Known rows, with every way that one mark hangs from another:
{vala ketinip razuno rede}: [ 0.894  1.408  1.590 -2.859 -3.456  1.162  3.806  3.187 -0.021  1.497
 -0.486  0.141 -0.828  1.304  0.464 -2.497  1.819 -4.093  1.012  1.602
 -4.184]
{nivag rozod}: [-0.276  0.516 -1.360  0.212  1.754  0.369  2.135 -0.397  1.214  0.220
  0.507  1.224  2.280 -1.316 -2.519 -1.219 -0.059  0.060  1.016 -0.641
  0.441]
{ketinip {lalok {rede vala}} rozod}: [-3.126  2.768 -0.709  4.794  3.049  1.288 -1.585 -1.159 -0.576  3.988
  2.198 -1.099  1.737 -2.072 -1.287 -3.664 -0.421  3.197 -2.238  1.615
 -1.549]
{lalok {rede {vala nivag razuno}}}: [ 0.071  2.878 -1.788  2.623  3.399 -2.574  0.885  0.584 -1.122 -0.006
  0.346 -2.817 -2.096 -0.006  0.805 -2.051 -0.740 -0.621  0.666  4.777
  0.108]
{vala ketinip}: [ 0.941  1.371 -0.007 -0.880  0.484  1.123  1.523  1.666  0.133  0.065
 -0.406 -1.339 -0.184 -0.159  0.477 -1.268  0.654 -1.078  1.501  1.837
 -0.876]
{razuno rozod}: [-1.099  1.066  1.972 -0.719 -0.912  2.003 -1.881  0.797 -0.066  1.409
  1.200  0.854 -1.270 -0.525  1.795 -0.557 -0.035 -0.150 -1.484 -0.884
 -0.205]
{rede vala}: [ 0.511  0.997 -1.420  2.312  2.447 -1.305 -1.608 -0.207 -0.607  0.729
 -0.346 -0.953  0.687 -1.198 -0.408 -0.879  0.437 -0.018 -0.619  0.555
 -1.080]
{lalok rede}: [-0.644  0.677 -1.561  1.965 -0.201 -1.110  0.222 -0.832 -1.159 -1.076
  1.451  0.086 -1.489 -0.541  0.869 -0.707 -0.636  0.736 -0.168  2.660
  0.614]
{sutug {vala razuno rede}}: [ 0.489  0.739  2.298 -0.582 -1.452  0.874  1.678  0.098  0.921  1.540
 -0.826 -0.076  2.910  0.725 -0.933 -2.440  1.175 -2.960 -1.854  0.554
 -1.988]
{rede {vala ketinip {nivag rozod} razuno}}: [ 1.349  4.119 -1.839  0.006  6.099 -0.315  4.688  2.998  1.677  1.592
 -0.865 -2.909  1.451 -0.960 -2.292 -3.805  0.257 -2.485  3.566  3.241
 -1.111]
{vala ketinip {nivag rozod} razuno rede}: [ 0.772  3.629  0.488 -2.200  1.321  0.903  6.806  1.557  1.252  1.359
 -0.806  0.112 -0.294  0.914 -1.807 -2.910 -0.251 -3.618  4.017  1.357
 -1.814]
{ketinip {lalok rede} rozod}: [-3.854  1.924  1.011  2.325  0.620  2.407  0.078 -0.791  0.178  3.262
  2.563 -0.166  1.195 -1.029 -1.115 -2.642 -0.878  3.397 -1.454  0.962
 -0.233]
{rede {vala {nivag rozod} razuno}}: [ 0.343  2.646 -1.698  0.838  5.564 -1.512  3.139  1.047  1.316  1.527
 -0.332 -1.522  1.748 -0.878 -2.577 -2.530 -0.483 -1.095  1.948  1.410
 -0.028]
{rede {vala ketinip {razuno rozod}}}: [ 0.153  2.851  1.445 -1.322  0.445  1.977 -0.522  4.997  0.066  3.137
  0.578 -2.253 -0.304 -1.082  1.865 -3.846  1.987 -2.920 -1.208  2.997
 -3.499]
{vala {ketinip rozod} nivag rede}: [-0.759  3.621  1.353 -0.863  2.111  2.148  3.289 -1.317  0.385  2.657
 -1.093 -1.839 -2.165 -0.163 -0.292 -2.663 -1.254 -1.181  2.661  0.429
 -2.489]
{vala ketinip nivag rede}: [ 1.059  3.568  0.755 -0.265  0.583  0.260  3.151 -0.643 -0.506  0.142
 -1.659 -1.047 -2.734  1.099  0.930 -0.665 -1.320 -2.274  3.495  0.803
 -0.829]
{sutug {vala {ketinip rozod} rede}}: [-0.338  2.695  1.868  0.422  1.752  3.300  1.692 -1.453  1.465  3.103
 -0.809 -2.306  3.013 -1.677 -1.328 -4.467  0.627 -1.125 -0.661  1.210
 -3.138]
{kepap rozod}: [-0.500 -0.348  0.438 -0.198 -1.998 -0.208  0.265 -0.951  2.691 -0.956
  0.992 -3.301 -0.477  0.564  0.658  0.375  0.081  1.546  0.063  1.224
  0.148]
{vala ketinip {razuno rozod}}: [-0.391  1.748  3.061 -3.609 -1.995  3.232  1.149  5.259  0.681  2.589
  0.965 -1.174 -0.803  0.057  2.154 -2.766  1.580 -2.734 -0.513  2.244
 -2.516]
{sutug {vala razuno}}: [ 0.412  0.403  1.775 -0.525  0.673  0.787  0.948  1.576  1.783  0.825
 -0.468 -2.033  3.887  0.394 -0.749 -2.287  1.005 -1.398 -1.626  1.733
 -0.129]
{ketinip lalok rozod}: [-3.161  1.110  2.140  0.278  0.697  3.349 -0.236  0.099  1.154  4.509
  0.987  0.051  2.638 -0.480 -1.823 -1.748 -0.430  2.452 -1.377 -1.689
 -0.791]

Rows:
[-1.976  2.575  4.252 -1.036  2.196  5.228  2.580  3.468  3.218  5.524
 -0.116 -3.742  6.235 -0.385 -2.269 -5.641  1.306  0.169 -1.727  1.864
 -1.747]  {sutug {vala {ketinip lalok rozod} razuno}}
[-1.284  2.577  1.276 -0.091 -1.584  1.959  3.089  4.328  0.083  1.880
  1.752 -1.079  0.716  1.149  0.249 -3.186  0.709 -0.346  0.083  4.256
 -0.707]  {vala {ketinip {lalok rede}} razuno}
[ 0.105  3.188  0.224  2.444  2.318  1.383 -0.102  1.854 -0.218  2.691
 -0.427 -1.264  2.487 -0.203 -1.086 -2.300  0.554  0.616  0.329  1.493
 -1.371]  {rede {vala {ketinip lalok}}}
[-0.646  3.419  4.548 -0.681  0.110  2.055  0.720 -0.375  1.215  2.213
 -0.654 -0.855  0.056  1.152  1.381 -2.146 -1.039 -2.859 -1.333 -0.046
 -0.194]  {sutug {vala nivag {razuno rozod} rede}}
[ 0.188  2.803  1.133  0.272  0.796  1.601  1.517  4.942  0.591  3.714
 -0.137 -1.693  2.838  0.551 -0.813 -3.330  1.841 -1.011 -0.339  2.494
 -2.547]  {rede {vala {ketinip lalok} razuno}}
[ 0.087  3.290 -2.827  4.630  5.180 -2.824 -0.448 -2.326 -1.511 -0.960
  0.256 -2.609 -2.309 -0.759  0.876 -0.860 -2.055  0.992  1.393  3.743
  1.236]  {lalok {rede {vala nivag}}}
[-1.795  3.116  3.107  1.314  3.725  5.097  1.202  0.559  2.590  4.400
 -0.258 -3.203  5.856 -1.167 -2.126 -4.599  0.003  1.823 -0.979  1.003
 -0.458]  {sutug {vala {ketinip lalok rozod}}}
[-0.329  1.808 -0.192 -1.429  3.492 -0.092  4.652  1.522  2.140  0.724
 -0.025 -0.388  1.024  0.342 -2.219 -1.588 -0.717 -1.099  2.679  0.691
  0.942]  {vala {nivag rozod} razuno}
[-2.277  3.725  3.398 -2.089  2.589  3.968  4.031  3.545  2.256  5.196
 -0.132 -3.486  1.169  0.943 -1.403 -3.643 -0.725  0.138  1.588  1.470
 -1.071]  {vala {ketinip lalok rozod} nivag razuno}
[-0.776  3.118 -2.284  2.904  4.168  0.606 -0.185  0.085 -0.719  2.070
  1.323 -3.584 -0.099 -3.305 -0.292 -4.769  0.679  0.649 -0.270  5.157
 -2.788]  {lalok {rede {vala {ketinip rozod}}}}
[-0.505  3.318  1.460 -0.101  2.780  0.353 -0.766  2.151  0.079  2.601
  0.113 -2.134 -1.714 -0.186  1.734 -1.581 -0.526 -1.598 -0.462  1.229
 -0.772]  {rede {vala nivag {razuno rozod}}}
[-0.591  5.341  0.920  0.842  2.113  2.425  5.292 -0.723  0.996  2.096
 -0.512  1.451  1.266  0.967 -2.666 -2.118 -1.828 -0.530  4.100 -1.111
  0.434]  {vala {ketinip lalok} {nivag rozod} rede}
[-1.192  3.802 -0.191  3.367  2.954 -1.061  1.037  1.167 -0.741  1.957
  0.917 -2.002 -0.189  0.872 -0.095 -1.959 -1.443  0.836 -0.003  3.253
  0.980]  {ketinip {lalok {rede {vala nivag razuno}}}}
[-1.764  3.236  5.209 -2.638 -5.156  4.685  1.683  4.461  0.200  4.934
  0.972  1.773 -0.061  1.469  1.358 -2.931  1.104 -2.709 -1.105 -0.519
 -3.584]  {vala {ketinip lalok} {razuno rozod} rede}
[-0.163  4.062  3.815 -3.163 -1.473  2.600  2.800  2.738  0.003  2.618
 -0.474 -0.743 -3.562  1.425  2.638 -2.134 -0.244 -4.085  1.379  0.953
 -2.402]  {vala ketinip nivag {razuno rozod} rede}
[-0.054  2.436  0.295 -1.489  0.757  0.031  5.318  0.045  1.163  1.317
 -0.279  1.514 -0.022  0.932 -2.215 -1.558 -0.793 -2.706  2.591 -0.990
 -0.989]  {vala {nivag rozod} razuno rede}
[ 1.385  3.864  2.327 -1.006  1.712  1.035  4.298  0.756  1.223  1.015
 -2.324 -3.147  1.182  1.393 -0.007 -3.084 -0.228 -3.544  1.637  2.429
 -1.154]  {sutug {vala ketinip nivag razuno rede}}
[ 0.874  4.138 -0.746 -0.063  2.799  0.819  5.160 -1.097  0.833  0.366
 -0.985  0.383 -0.669 -0.004 -1.798 -1.894 -1.433 -2.201  4.570  0.207
 -0.472]  {vala ketinip {nivag rozod} rede}
[-2.962  4.521 -0.605  5.222  5.724  0.547 -0.397 -2.206 -0.306  3.485
  1.169 -2.655 -0.006 -1.181 -1.212 -2.999 -2.406  3.694 -0.101  1.869
  0.552]  {ketinip {lalok {rede {vala nivag}}} rozod}
[ 1.318  2.579  1.271  0.707  0.401  1.576  1.728 -0.988  0.481  0.397
 -1.480 -1.096  2.299 -0.210 -0.361 -2.595  0.574 -2.316  0.122  1.625
 -1.486]  {sutug {vala ketinip rede}}
[-1.111  3.954  0.212  1.929  2.693 -0.858 -0.894  1.289 -1.075  1.370
  1.611 -2.319 -3.195 -0.648  2.548 -2.474 -0.827 -0.903 -0.748  4.005
  0.122]  {lalok {rede {vala nivag {razuno rozod}}}}
[ 0.036  1.884  1.703 -1.737 -1.433 -0.490  3.077  0.242 -0.003  0.977
 -0.990  0.255 -2.314  2.148  0.454 -0.290 -0.768 -2.866  1.564 -0.332
 -1.412]  {vala nivag razuno rede}
[-0.426  1.760  2.429 -1.953  2.799  3.548  2.547  2.953  2.987  3.644
 -0.530 -4.455  4.447 -1.409 -1.302 -5.581  1.655 -1.349 -1.052  3.322
 -2.511]  {sutug {vala {ketinip rozod} razuno}}
[ 1.420  1.783 -0.592 -0.650  1.417  0.010  1.487  4.331  0.165  1.804
 -0.630 -2.680  0.995 -0.563  0.031 -3.260  2.245 -2.707  0.239  3.609
 -3.387]  {rede {vala ketinip razuno}}
[ 0.447  4.611  1.567 -0.902  3.442  1.360  0.613  3.922  0.200  2.845
 -0.462 -3.750 -1.932 -0.319  2.203 -3.098  0.082 -2.498  0.786  3.227
 -1.704]  {rede {vala ketinip nivag {razuno rozod}}}
[ 0.588  2.240 -0.413  0.625  3.629 -1.657  1.019  1.499 -0.004  1.440
 -1.052 -2.811 -0.655  0.449 -0.129 -1.182 -0.377 -1.364  0.970  1.873
 -0.583]  {rede {vala nivag razuno}}
[-0.950  2.734  3.762 -2.279 -2.103  1.354  1.223  0.948 -0.106  2.357
  0.053  0.542 -3.513  1.602  1.864 -0.797 -0.965 -2.952 -0.194 -0.978
 -1.474]  {vala nivag {razuno rozod} rede}
